Each row was made from one small tree. Brackets hold a mark, then the marks that hang from it, in alphabetical order. Every link used is in the known rows. Write each row's tree.
Known rows:
{X G}: [  8  11  -8   3   4   5 -12   7   3 -13  11 -13  -5 -12  -1   3  -8  10
   0   4  -1   2   7   2 -11  -9  14   0]
{S {T {V {C X} G}}}: [  5  15  17 -27 -13   0  -1  -1  -5 -12  15  -6   4 -28  -1  -1  12  38
  -8  11  21   9   3  -1  -3  42 -18   6]
{T G {S {A W}} {V {C X}}}: [ 10 -20   3 -16 -42  14   0  -8  22   3  -1  -9  17 -15  19  -9  23  22
 -10   6  -2   8  20  -9   0  10 -37  20]
{V C {K U}}: [  1  -2   1 -31  -9   6 -16  -3 -14 -23   9 -12 -17 -15   2  16  -7  26
   6   0   4   1  13  -1   5  11   2  -6]
{V C K}: [  8   3   7 -22  -3   5 -17   0 -13 -24   6   5  -7 -14  -3   8  -7  23
   4  -7   2   0  10 -10   1  22   1  -1]
{K {U C}}: [ -8  11 -13   1 -10   9 -14 -17  -4 -19   5 -23  -8 -13  -1  13   1  14
   2   3  10   3   4   0  -2 -26   5  -7]
{W {A S {T G V}}}: [  1  11 -17 -14 -18  26  -7  -6  -1 -17 -17   3   0  -7  12 -11  36  -1
   6   1  12   0   1  21  10  13  13  13]
{M {V {C X} G T}}: [  8  21  19 -25 -23   3   3   4 -11 -28  11  -8   0 -16  -1  -2  -6  44
  -1   0   5   4  20 -16  -8  45 -23  -2]
{K {V {C X} G}}: [  1  16  24 -24 -15  -8 -13  -2   7 -23  13 -16  -6 -35  -2   5  -2  34
  -1   9  11  16  14 -13  -7  32  -7  -2]
{A {S {T G {V {C U}}}} W}: [  6   3  -9 -31 -18  10  -6 -12  -8 -14 -15   9  14 -13   0   5   5  20
  -5  -2  30 -15   5   5  23  23  -5  28]
{M {V C {K U} T}}: [  3  16  -1 -29 -15  17   0   1 -22 -31   1  -4 -22  -7   9  11 -16  41
   5  -6   2  -8  21  -4   0  30  -4 -11]
{S {A T W}}: [  8  14 -18   2 -26  32 -24   9   3 -15   1  17  18   8  27  20   4  -2
   8 -13   2  -8  -5   4  14  -3  11   9]
{S {A W} {T {G {V K}}}}: [ 16  21 -12  -1 -23  15   3  -2 -12 -11 -16   1  -6  -9  30   8  -3  15
  -4 -22  -9   2  -7 -14   4  24   4  18]
{C U {X {G {V K T}}}}: [ 22  11   5  -8 -28  -2   9  15 -28 -27  -7 -11 -16 -29 -13   0 -10  27
  -9  10 -11  11  -4 -10 -15  38  20  22]
{U {C {X {G V} K}}}: [  8  17   1  31 -26 -12   3  -2   0 -18   2 -32  -8 -37 -10   8  -9  14
 -12  27 -10   4   5 -19 -19  -4  27  10]
{K {U {C X}} {V G {T S}}}: [-14  21   9 -19 -38   9   5 -15  -3 -25  -2 -30  -9 -14  13   7  10  51
  -7   7  -6  18  14  -2   7  17 -14   8]
{G {V {C U X} K {T S}}}: [ 19 -11  15 -29 -45   0   8   8 -23 -26  -8   2 -16 -24 -15  -7   6  37
  -4   0 -12   6   2 -13   4  49  -6  29]
{K {V C G {T A}}}: [ -7  21  24 -34 -18  18 -14 -16  11 -31  14  -2 -10 -26   2   8   2  35
   6   6   6   4  17   3   2  33 -15  -8]
{W {A S {T G {V {K U}}}}}: [ -3   9 -20 -33 -23  29  -5 -10 -21 -24 -21  -8 -18  -3  22   2  31  13
   6   3   7   2   8  24  21  16  17  13]
{U {C {X G {K V}}}}: [ -3  32  -4  21 -17  -9  -9  -6   8 -19  -1 -27  -2 -35  -2  14 -12  19
 -12  28  -3   7  10 -13 -15  -1  29   2]
{X {K {U C}}}: [-11  15 -13   6 -17   3 -17 -17   1 -16  -3 -25  -6 -12  -5  21  -5  15
   2  10   5  -8   4   1   3 -21  20  -5]
{C U {X {G V}}}: [ 22  -1  -1   5 -21 -13   2  13  -9 -16   5 -24 -17 -39 -23  -5  -4  10
  -8  17   2  11  -4  -8 -21   0  21  18]
{U {C {X {G {V T}} K}}}: [  6  28   3  28 -36  -4   9   1  -2 -21  -3 -25   1 -32  -6  10  -9  22
 -12  25 -17   3   1 -14 -18  18  24   8]
{W {A {T {G V}}}}: [  6  15 -17   1 -18  19   0   4   3 -11 -13 -13 -15 -14   0 -12  30  -2
   8  -4   2   5  -7   4  -7  12  17   8]
{A S {T {V K}} W}: [ 12  14   0 -13 -21  32 -10   5 -19 -29 -14  33   0   8  18  17   6  11
   5 -15   8 -13   3  11  32  20  19  24]
{W {A S {T G}}}: [  3  14 -23 -14 -18  22 -18  -4  -7 -25 -13   1   4  -1  16  -3  29  -6
  10  -6   1  -2  -1  14  15  10  18  12]
{S {A W}}: [ 16   3  -8   6 -23  20 -25   1  15 -14   2   7  12   1  22  13  -2  -1
   5 -14  -4  -3  -3  -4   4  -7   0   7]
{X {K {V T}}}: [  0  36   3   5 -17  11 -13   3  16 -16 -16   2  -4 -14  -1  11 -11  18
   5  -5   2  -9  -6   7  -4  29  28  -7]
{A S {T G {V K}} W}: [  5  17  -5 -20 -18  29  -1  -3 -20 -20 -23  20   4   7  17  11  10  16
   1 -15  11  -9   9   7  26  21  11  25]

Write each row's tree:
[ 13  19 -23 -13  -9  13 -16  -8  -4 -22 -12  -3   0  -5  20  -7  24  -1
   3 -10  -1  -2  -9  12  12  19  11  11]	{W {A {S {T G}}}}
[ 15  11   7   2 -24  22  -1  -2   9 -24   9   0 -22 -24  -8  -2  10   4
   6  -1  -6  -1  -9  10 -10  10   4  -3]	{G {V {T A}}}
[ 14  -1  20 -20 -24  25 -12 -19   8 -31   8  10  -7  -5   8   9  14  14
   3  -2   8  -6  14  13  26  -2 -12  19]	{T {A S W} {V G}}
[ 14   5  -4  -5 -25 -10 -20   5  -3 -14  -8  -9   3 -20 -29   4   1   7
  -1  11  10  -3 -10   0  -6   8  24  14]	{C U {X K}}
[ 14   4   6   3 -26  15  10   8   6 -14  -6   2 -18  -7  -2 -11   9  19
   4 -16 -13  -2  -5   3  -1  15   0  11]	{G {V {T S}}}
[  8  11  -5 -15 -29 -19   2   1  -9  -7 -11 -21  -2 -42 -25   0   1  20
  -8  16  15  -4  -7 -10  -9  34  13  17]	{S {T {G {V {C U {X K}}}}}}
[ -1  16  24 -40 -12   9  -8  -3 -21 -30   2   5   3  -5   3  10 -10  50
   5 -11  -4   5  15 -11  10  54 -13   4]	{V C G K T}
[-15  29  -7 -13 -34  19  -2 -27   6 -24   0 -37 -10 -36   4   8  17  23
  -8  24   4  16   7   8 -14   0  -9 -10]	{K {U {C X}} {V {T A G}}}
[ -4  19 -16 -16 -10  15 -12  -1 -15 -20  -8   4   6  -4   9   4   9   3
   8  -8  11  -4   1  12  14   1  16   9]	{A S {T G}}
[ 20  10   3  -9 -32  36 -22  -7   8 -38   4  22   5   3  15  18   6  -2
   7  -8 -10 -17  -3  16  23   7   1  12]	{V {T {A S W}}}
[ 12  -3  -4 -26 -18  25 -17 -11   5 -17   8  17   0 -17 -11   8  15  11
  -3   9  29 -16   0  13  12   9 -11  18]	{S {T {A W} {V {C U}}}}
[ 27  11  13  -9 -39  13   4   3 -21 -45  10  -4 -24 -34  13   7  -1  14
  -5  18 -28   8   4   3   0  28  16  16]	{C {X {G {V K {T {A S}}}}}}
[ -5  21 -15 -27   0  14   7  -7 -18  -3 -13 -16 -20 -11   8   2   8  31
  -5  -4  19   5   1  15  -1  17   2   2]	{S {T G {V {K U}}}}
[  2   5   8 -18 -20  31   3   4   2  -7  -5  15   2  20   8   3  22  32
   3 -15   9  -6  12  10  28  10 -13  29]	{A {T S {V G}} W}
[-16  16  13 -28 -16  -6 -16 -12  11 -19   4 -28 -18 -25   1  22 -14  40
   8  13  14  -3  22   0   9  14  11  -9]	{X {K U {V C G}}}
[ -7  22  -6   5 -21   1 -11 -12   5 -22   3 -31 -14 -33   2  13   3  17
  -7  16  11  15   1  -3 -12 -11  11  -8]	{K {U {C X}} V}
[ -2 -11   5 -46 -11  11  -6 -24 -12 -15  -2  -4 -14 -30 -25  -8  14  28
  -2  13  23   5  18   3  -4  12 -17  11]	{T A G {V {C U} K}}
[  7  10   2   4 -30  -2   5  -9 -22 -28   1 -29 -28 -32  -2  10   1  22
  -7  10  -6  17  -1 -16  -9   2  12   5]	{G {V {K {U {C X}}}}}
[-10  21   7 -21  -6   5 -11  -8   5 -19   3 -27 -25 -17   5  11  -6  31
   6  -1  14  10  10   6   2   1   7  -7]	{K U {V G}}
[  9   6 -10   0 -25  24  11   8   4  -4 -15   1  -8   7   5  -2  18  12
   3 -17  -3  -7   3  -1  14   0  -1  26]	{A {T {G V} S} W}
[  6  24 -16 -13  -2   6  -9  -6 -11 -17  -7  -1   3 -10  13   1   3   8
   1 -12   9  -4  -6   9  11  10  10   8]	{A {S {T G}}}
[ 19 -19   9 -21 -46  26  -2  -5   9 -26   2  12 -13 -10 -13   2  14  19
   3  -1  -6 -14   6   2  17  14 -18  29]	{G {V {C U} {T {A W} S}}}
[  6  36   2   8 -23   1  -7  14  12 -17  -6 -16   0 -27   3  12 -13  21
  -6  20  -8   1   2   3 -15  31  31   0]	{C {X G {K {V T}}}}
[ -2  14 -19  -9 -10  28  -4  -2   7  -3 -14  -5  -2  -6   0 -15  39   4
   4   2  17   4   0  18  -5  12   6   6]	{W {A {T G V}}}
[  3  -5  -1 -16 -23  14   4  14  -1  -7  16  -4   2 -19   4  -4  19  27
  -8  25   4   3  21   8  -1  12  -6  18]	{A {T S {V {C {X G}}}}}
